Each row comes from the steps of one walk. Every step used is in the known rows, and no mark comes twice. Write the walk behind each row, first mark first.
Known rows:
kelute tibigu zike nires vedap: [-0.97 -0.50 -2.46 -0.51  1.54 -0.44 -0.03 -1.72 -0.54 -1.83  0.22 -0.02
 -3.96  1.76  0.07  1.59 -2.63  2.12 -1.08  0.22  0.03  2.42  1.75  0.92
 -2.01  0.05 -1.28  4.24]
kelute nires vedap fezipek: [-1.64  1.09 -1.21 -0.74  1.04  2.35 -0.75 -1.00  0.24 -3.50 -1.05  0.58
 -0.82  1.36 -1.61  2.36 -1.96  3.51 -0.83 -0.33  0.19  2.58 -0.09  0.07
  0.51 -0.34 -3.27  2.73]
nires vedap zuso kelute tibigu zike fezipek: [-1.55 -1.79 -1.97 -0.49  1.06 -0.83  0.00  0.12 -0.25  1.19 -0.31 -1.27
 -3.01  3.61  0.67  2.60 -4.13  1.89  0.98  0.02  0.87  1.01  0.26 -0.25
 -1.93  0.27 -0.72  2.54]
zuso kelute nires: [-0.78  0.50  0.07 -2.45  1.44 -1.04 -0.82 -0.36  1.41 -2.56  0.58 -0.93
 -1.15  2.03 -0.26  1.49 -1.61  2.62  0.45 -0.24 -0.06  0.27 -0.62  0.40
 -0.28 -0.64 -2.57  3.91]
kelute nires vedap fezipek zike zuso: [-2.34  2.20 -0.92 -0.72  2.04  2.58  0.22 -1.12  0.82 -2.12 -0.77  1.01
 -0.38  1.05 -1.31  3.35 -3.67  3.05 -1.80  0.60  1.44  3.40  0.06  1.39
  0.28  0.06 -3.36  3.57]
vedap fezipek lonu tibigu: [-0.78  2.47 -0.05 -0.56  0.15  1.56 -0.89 -0.50  1.58 -0.93 -0.70  0.39
  1.70  2.64 -0.49  2.31 -3.05  0.55 -0.96 -0.51  1.48 -0.17 -0.82  1.02
  1.19  0.41 -5.09  3.84]
zuso kelute tibigu zike: [-0.57 -0.49 -0.88 -1.73  0.70 -2.52 -0.75 -0.71  0.80 -0.63  2.60 -0.65
 -2.58  2.69 -0.18  2.09 -1.92  1.57  0.17 -0.14  0.85 -0.32  0.20 -0.18
 -1.23 -0.60 -1.10  3.69]
zike fezipek kelute nires vedap: [-2.02 -0.57 -1.96 -0.16  1.52  1.23  0.26  0.73 -0.92 -2.83 -2.29 -0.41
 -1.92  2.01  1.90  1.38 -3.35  3.17  1.36  1.53  0.69  2.92  1.61  2.61
 -2.91  0.49 -3.94  3.90]
rinug tibigu zike: [-1.71  0.77 -1.96  0.02 -0.73 -2.31 -0.06 -1.02  0.32 -1.64  0.09  0.20
 -2.60  1.89  0.04  2.67 -1.56  1.21  0.20  1.20  2.49 -0.05  1.97 -0.14
 -1.14 -1.04 -0.40  4.10]
kelute nires vedap fezipek lonu tibigu zike: [-1.30  1.43 -1.08  0.57 -0.76  3.35 -1.21 -3.05  2.05 -1.98 -1.17 -0.61
 -0.51  3.14 -1.90  3.12 -4.06  2.21 -1.81 -0.50  0.73  1.89  0.57  0.76
 -0.54  1.22 -3.67  4.02]
nires vedap zuso: [-1.58 -0.48 -1.84 -0.28  1.09  0.30 -0.73  0.89 -1.18 -0.30 -2.61  0.46
 -1.43  1.90  0.47  2.34 -2.50  2.16  1.18 -0.38  0.61  2.30 -0.10  0.63
 -0.18 -0.40 -1.44  2.30]
fezipek kelute tibigu zike nires: [-0.62  0.85 -1.92 -1.23  1.00 -1.78 -0.20  0.03  0.13 -2.43  2.00  0.43
 -3.83  1.44  1.39  1.16 -3.35  1.47 -0.15  1.64  0.95  2.03  2.22  1.44
 -3.80 -0.41 -1.29  5.02]
lonu tibigu zike zuso kelute nires vedap: [-0.85 -0.37 -0.19 -0.02  1.38 -0.63  0.06 -3.09  1.13 -2.82  0.80 -0.57
 -1.88  2.98 -0.72  2.79 -3.16  3.21 -0.78  1.17  1.19  1.14  1.86  0.88
 -0.47 -0.54 -1.86  3.91]
fezipek lonu: [-1.18  1.14 -0.65 -1.60  0.88 -0.03 -1.08  0.48  0.34 -0.21 -1.56 -0.23
  0.41  2.34  0.81  1.91 -2.05  0.74  0.27 -0.91  0.66  0.44 -0.56  2.01
 -0.28 -0.07 -3.51  4.17]
tibigu zike: [-1.35  0.46 -1.73 -0.63 -0.27 -1.66 -0.78  0.09 -0.18 -1.90 -0.19 -0.19
 -1.46  2.47  0.32  2.16 -2.02  2.16  0.32 -0.02  1.98  0.50  1.13  0.58
 -0.68 -1.23 -1.23  3.22]
rinug tibigu zike nires: [-1.29  1.69 -2.16 -0.68  0.00 -2.41  0.63 -1.45  0.78 -3.10 -0.04 -0.03
 -3.21  1.46  0.19  2.10 -1.97  1.33 -0.93  1.44  1.65  0.51  2.32  0.08
 -1.58 -0.92 -0.27  4.92]
zuso kelute nires vedap fezipek lonu tibigu: [-0.66  1.07  0.16 -1.10  0.60  2.41 -0.96 -2.74  2.36 -1.89 -0.89 -0.77
  0.45  2.82 -1.78  2.97 -3.05  1.77 -1.49 -1.06 -0.28  0.89 -1.31  0.66
  0.62  1.38 -5.12  3.95]
lonu tibigu: [-0.71  0.43 -0.62 -0.19  0.96 -0.29 -0.46  0.09  0.11 -1.35 -0.71  0.35
 -0.33  2.37  0.76  1.27 -2.23  1.31  0.81  0.71  1.32 -0.32  0.65  1.46
  0.39 -0.37 -3.78  4.21]
vedap zuso kelute: [-0.87  0.46 -0.48 -2.14  0.96 -2.02 -0.84  1.47  0.49 -0.40 -0.47 -0.18
 -0.61  2.33  0.40  2.30 -2.34  1.56  1.29 -0.57  0.93 -0.10 -1.31 -0.39
  0.20 -1.05 -1.23  2.50]
fezipek zike nires vedap: [-1.71  0.76 -2.53 -1.20  1.56  0.36  0.36 -0.32 -0.41 -1.52 -2.95 -0.19
 -1.90  1.42  0.66  2.38 -3.37  1.50 -1.06 -0.49  0.53  2.86 -0.02  2.59
 -0.92  0.87 -3.31  4.78]
kelute tibigu: [-0.89 -0.04 -0.76 -1.40  2.11 -0.54 -0.61  0.48 -0.32 -0.16  1.05  0.75
 -1.76  1.50  0.52  0.89 -1.67  1.47  0.84  0.37  0.50  0.65  0.21  0.90
 -0.77 -0.51 -2.61  4.18]
fezipek kelute nires vedap zuso: [-1.65 -0.15 -1.60 -0.42  1.03  1.26 -0.90  0.94 -0.39 -1.84 -1.78  0.51
 -2.59  1.31  0.81  2.04 -3.73  2.80  1.76  0.95  0.03  3.89  0.80  1.39
 -2.75  0.02 -1.54  3.43]
zuso kelute nires vedap: [-1.09 -0.81 -0.79 -1.60  1.53 -0.23 -0.66 -1.35  0.28 -2.65 -0.72 -0.89
 -1.91  2.15 -0.56  2.20 -1.49  3.07  0.24 -0.69 -0.55  1.55 -0.23  0.69
 -0.48  0.03 -2.76  3.57]

Which walk is each row?
[-1.54 -0.32 -1.81 -0.40  1.15 -0.63  0.05  0.50 -0.10 -0.04  0.67 -0.57
 -2.21  3.10  1.21  1.07 -3.37  1.68  0.68  0.86  1.66  0.13  1.35  0.84
 -2.00 -0.36 -2.14  3.80]  kelute tibigu zike fezipek
[-1.55  0.63 -1.62  0.51  1.16 -0.15  0.13 -0.89 -1.16 -2.44  2.29  2.43
 -2.26  1.40 -0.41  3.21 -2.75  2.67 -0.99  2.04  2.48  3.25  2.20  0.77
 -1.85 -1.02 -1.54  2.86]  nires vedap fezipek kelute tibigu zike zuso
[-0.90  1.47 -1.94 -1.29  0.40 -1.74 -0.21 -0.31  0.28 -3.27 -0.28 -0.42
 -2.13  2.01  0.51  1.58 -2.53  2.06 -0.83  0.22  1.26  0.88  1.43  0.72
 -1.10 -1.12 -1.12  4.03]  tibigu zike nires
[-1.12 -0.99 -1.27 -1.25  1.06 -1.22 -0.66  0.44 -0.58 -0.51 -1.82 -0.29
 -1.44  2.35  0.09  3.00 -2.23  1.99  1.00 -0.89  0.33  1.20 -0.96  0.00
  0.26 -0.44 -1.36  2.22]  nires vedap zuso kelute
[-0.80 -0.06 -2.25 -1.34  0.41 -1.90 -0.28 -0.76  0.20 -2.07 -1.31 -1.15
 -2.90  2.48 -0.02  3.08 -3.38  2.34 -0.55 -0.73  0.29  1.73  0.24 -0.27
 -0.99 -0.58  0.16  2.66]  tibigu zike nires vedap zuso kelute
[-1.70  0.74 -1.85 -0.05  0.11  0.52 -0.39  0.48 -1.52 -3.35 -1.03  1.49
 -0.71  1.35  0.09  3.15 -1.75  2.52 -0.08  0.47  1.73  2.80  0.61  1.10
 -0.59 -0.37 -3.49  2.47]  nires vedap fezipek kelute
[-0.69  0.02 -1.47 -1.98  1.85 -1.35 -0.07 -0.06 -0.10 -1.86 -1.91 -0.43
 -2.04  1.76  0.31  2.32 -2.63  2.00 -0.17 -0.71 -0.33  1.73 -0.64  0.18
 -0.34 -0.26 -1.17  2.93]  zike nires vedap zuso kelute
[-0.52  1.49  0.98 -1.33  1.08 -0.61 -0.58 -2.55  3.07 -1.30  1.26 -0.98
 -0.18  3.50 -0.35  2.52 -3.94  1.55 -1.04  0.72  1.27 -0.29  0.84  1.43
 -0.83 -0.21 -2.54  5.14]  fezipek lonu tibigu zike zuso kelute nires
[-2.28  0.57 -2.17  0.22 -0.33 -1.87  0.88 -0.24  0.08 -1.38 -0.95 -0.62
 -2.06  2.71  1.06  2.28 -2.47  1.32  0.55  1.82  2.96 -0.53  2.36  0.35
 -1.57 -0.72 -1.24  4.16]  rinug tibigu zike fezipek
[-1.19  0.48 -0.98 -0.45  1.64 -2.10 -0.02  0.25 -0.53 -1.37  2.90  1.65
 -2.51  1.65  1.35  1.94 -2.94  1.82  0.53  2.58  2.43  1.85  2.72  1.64
 -2.93 -1.47 -0.88  4.16]  fezipek kelute tibigu zike zuso
[-1.26  0.19 -2.33 -0.75 -0.04 -2.58  0.53 -1.87  0.58 -1.88 -0.99 -0.68
 -4.09  1.92 -0.48  3.50 -2.73  1.45 -0.61  0.42  0.78  1.42  1.09 -1.07
 -1.43 -0.28  1.12  3.64]  rinug tibigu zike nires vedap zuso kelute
[-0.74  0.06 -2.29  0.58  0.24 -0.24  0.16 -2.03 -0.20 -3.08 -1.55 -0.31
 -2.51  2.55  0.33  2.03 -3.32  2.12 -1.03  0.43  0.99  1.52  2.09  1.45
 -0.97  0.19 -2.42  4.27]  lonu tibigu zike nires vedap
[-1.41  0.97 -0.53 -0.97  0.63 -4.25  0.77 -1.71  0.74 -2.14  1.99  0.35
 -1.92  2.12 -0.18  3.49 -1.03  1.60 -0.56  1.85  2.85 -0.71  1.87 -0.34
 -0.36 -1.85  0.23  3.85]  rinug tibigu zike zuso kelute
[-2.30  1.49 -1.65 -0.87  0.73  2.95 -0.54 -0.92  0.99 -1.81 -1.71  0.05
 -0.95  1.42 -1.47  3.20 -3.55  2.71 -1.25 -0.62  0.60  3.21 -0.77  0.92
 -0.06  0.95 -3.89  3.64]  kelute nires vedap fezipek zike
[-1.77 -0.03 -0.80 -0.43  1.07 -2.05  0.67 -3.42  0.98 -2.96  0.94 -0.08
 -3.29  1.85 -1.26  3.52 -1.62  2.89 -0.89  1.83  1.41  1.41  2.30 -0.09
 -1.13 -0.89  0.15  4.21]  rinug tibigu zike zuso kelute nires vedap
[-0.56  3.30 -0.98 -0.75 -0.47  0.89 -0.51 -1.74  2.42 -2.45 -0.24 -0.33
  0.17  2.89 -0.72  2.35 -4.13  0.83 -2.57 -0.28  1.50  0.30  0.37  0.76
 -0.05  0.31 -3.54  4.43]  vedap fezipek lonu tibigu zike nires
[-0.52 -0.32 -0.11 -2.29  2.08 -1.55 -0.88  0.99  0.73  1.09  1.52  0.25
 -1.84  2.11  0.34  1.67 -2.48  1.14  1.34 -0.25  0.00  0.22 -1.34 -0.59
 -0.67 -0.53 -1.11  3.13]  vedap zuso kelute tibigu
[-1.46  0.83 -0.45 -1.50  2.56  0.07  0.52 -1.16  0.35  0.02  1.58  1.14
 -0.82  1.57 -1.24  3.78 -2.82  1.57 -1.84  0.21  1.48  2.02 -1.10  0.70
  0.63  0.13 -3.18  3.30]  nires vedap fezipek zike zuso kelute tibigu
[-2.28 -0.33 -2.60  0.50  0.06  1.11 -0.21  0.94 -0.14 -1.65 -2.43 -0.86
 -3.02  2.77  1.58  2.28 -5.35  3.15  1.59  1.45  1.34  3.48  2.07  1.33
 -3.96  0.17 -1.10  3.08]  tibigu zike fezipek kelute nires vedap zuso
[-0.47 -0.55 -0.13 -2.28  2.07 -2.07 -0.64 -0.07  0.37 -0.35  1.94  0.00
 -1.63  2.05  0.21  1.31 -1.35  1.23  0.51 -0.07  0.17 -0.26 -0.77  0.27
 -0.54 -0.50 -2.53  3.85]  zuso kelute tibigu
[-1.09 -1.63 -1.58 -0.81  0.68 -1.29 -0.94 -0.66 -0.11  0.78  0.61 -0.39
 -3.54  2.71 -0.40  2.95 -2.99  1.92  0.67 -0.52  0.35  1.41 -0.04 -0.72
 -1.40  0.02  0.05  2.80]  nires vedap zuso kelute tibigu zike
[-0.49  0.15  0.60 -2.26  3.42 -2.52  0.17 -0.13  0.19 -0.68  2.96  1.10
 -1.04  1.66  0.31  1.53 -1.28  1.65  0.09  1.10  0.98 -0.09  0.10  0.68
 -0.07 -1.33 -1.98  3.73]  zike zuso kelute tibigu
[-1.90  0.39 -1.97 -0.33  0.14 -1.14  0.11  0.84 -0.23 -1.54 -1.28 -0.98
 -0.99  3.37  1.43  1.75 -3.05  2.18  0.56  0.55  2.46 -0.06  1.52  1.13
 -1.06 -1.03 -2.32  3.12]  tibigu zike fezipek
[-1.14  1.00 -0.50 -0.28  1.10  1.04  0.03  0.44  0.84  0.46 -2.62 -0.94
  1.13  3.60  1.96  1.16 -4.03  0.22  0.62  0.25  1.51 -0.80  0.16  2.66
 -0.44  0.96 -5.57  4.75]  zike fezipek lonu tibigu
[-1.06 -0.30 -2.51 -0.53  1.47  0.07 -0.31 -0.68 -0.16 -0.38 -0.32  0.22
 -4.19  1.76  0.12  1.82 -4.00  2.11 -0.26  0.23 -0.13  2.96  1.08  0.09
 -2.23  0.08  0.12  3.63]  kelute tibigu zike nires vedap zuso
[-1.72  1.78 -2.82  0.20 -0.48 -0.43  0.71 -2.61  0.19 -4.10 -0.67  0.66
 -2.93  1.23 -1.55  3.39 -1.81  2.17 -2.44  0.82  1.76  1.91  1.82 -0.82
 -0.45 -0.43 -0.86  3.54]  rinug tibigu zike nires vedap fezipek
[-1.61  0.46 -1.64 -0.69  1.05 -1.05  0.30  2.46 -1.13 -2.00 -1.46 -0.04
 -0.62  2.23  2.78  1.43 -2.91  1.77  1.70  1.63  2.29  0.90  1.21  2.44
 -2.12 -0.61 -3.79  3.60]  zike fezipek kelute
[-1.61 -0.65 -2.20  1.47 -0.08  1.41  0.28 -0.84  0.09 -2.73 -1.62 -1.10
 -2.66  3.22  1.59  1.77 -4.94  2.83  0.86  2.13  1.68  2.25  3.11  2.42
 -3.46  0.89 -3.69  4.57]  lonu tibigu zike fezipek kelute nires vedap
[-1.08 -0.17 -1.61 -2.31  2.41 -0.28  0.15 -0.28  0.77  1.15 -0.58 -0.53
 -3.26  1.54  0.25  2.48 -4.62  0.67 -0.48 -0.71 -0.70  2.51 -1.49  0.95
 -1.56  1.50 -1.75  4.57]  fezipek zike nires vedap zuso kelute tibigu
[-1.34  1.15 -0.98 -0.63  1.08 -2.09 -0.08 -0.03 -0.25 -2.18  0.66  0.81
 -0.83  2.20  0.57  2.47 -2.09  2.52 -0.14  1.32  2.75  0.64  1.89  0.95
 -0.31 -2.17 -0.77  3.21]  tibigu zike zuso
[-0.90  0.77 -0.33 -1.47  1.03 -3.64 -0.01 -0.64  0.39 -2.30  1.57  0.06
 -0.75  2.71  0.13  2.92 -1.68  2.35 -0.40  0.77  2.48 -0.29  0.97  0.34
  0.02 -2.15 -0.68  3.01]  tibigu zike zuso kelute
[-1.78  1.12 -0.95 -1.78  0.62  1.46 -0.54 -1.31  1.57 -2.04 -0.80 -0.68
 -0.77  1.92 -1.85  3.72 -3.17  2.63 -1.48 -1.15  0.41  2.35 -1.78  0.28
  0.33  0.96 -3.74  3.60]  zuso kelute nires vedap fezipek zike
[-0.35  1.18  0.41 -0.97  0.61 -2.09 -0.38 -1.86  1.80 -0.56  0.88 -0.49
  0.42  3.74  0.30  3.10 -3.36  0.62 -0.82  0.44  2.24 -0.96  0.74  1.43
 -0.04 -0.47 -2.61  4.39]  fezipek lonu tibigu zike zuso kelute
[-0.66  0.79 -1.73 -1.38  1.44 -1.22 -0.16 -0.77  0.51 -1.78  1.47  0.04
 -3.30  1.73  0.33  0.95 -2.85  1.69 -0.71  0.55  0.51  1.23  1.41  0.55
 -2.00 -0.59 -1.21  4.64]  kelute tibigu zike nires
[-1.20  1.67 -2.24 -0.74  0.82  0.28  0.23  0.05 -1.01 -4.78 -1.17  1.19
 -1.41  0.82  0.23  2.47 -2.29  2.51 -1.24  0.60  1.08  3.16  0.90  1.36
 -1.02 -0.28 -3.32  3.24]  zike nires vedap fezipek kelute
[-0.59  0.51 -1.70 -1.54  0.88 -0.81 -0.04 -2.33  0.52 -2.96  1.72 -0.22
 -2.98  2.07 -1.71  2.75 -2.29  2.41 -2.50 -0.66  0.35  1.58  0.11 -0.89
 -0.54 -0.15 -1.56  2.97]  zuso kelute tibigu zike nires vedap fezipek
[-0.40 -0.17 -1.74 -0.39  0.17 -1.21 -0.03 -1.49  0.82 -1.80 -1.19 -1.01
 -2.57  3.08 -0.06  2.82 -4.25  1.78 -0.54 -0.13  0.70  1.02  0.65  0.05
 -0.73  0.14 -0.89  3.45]  lonu tibigu zike nires vedap zuso kelute
[-1.44  3.40 -1.60 -2.09  0.88  0.57  0.16  0.26  1.25 -2.43 -0.86  0.33
 -0.24  1.12 -0.28  2.47 -3.64  1.24 -2.10 -0.36  1.55  1.49 -1.01  0.91
  0.25  0.00 -3.56  4.25]  vedap fezipek zike nires
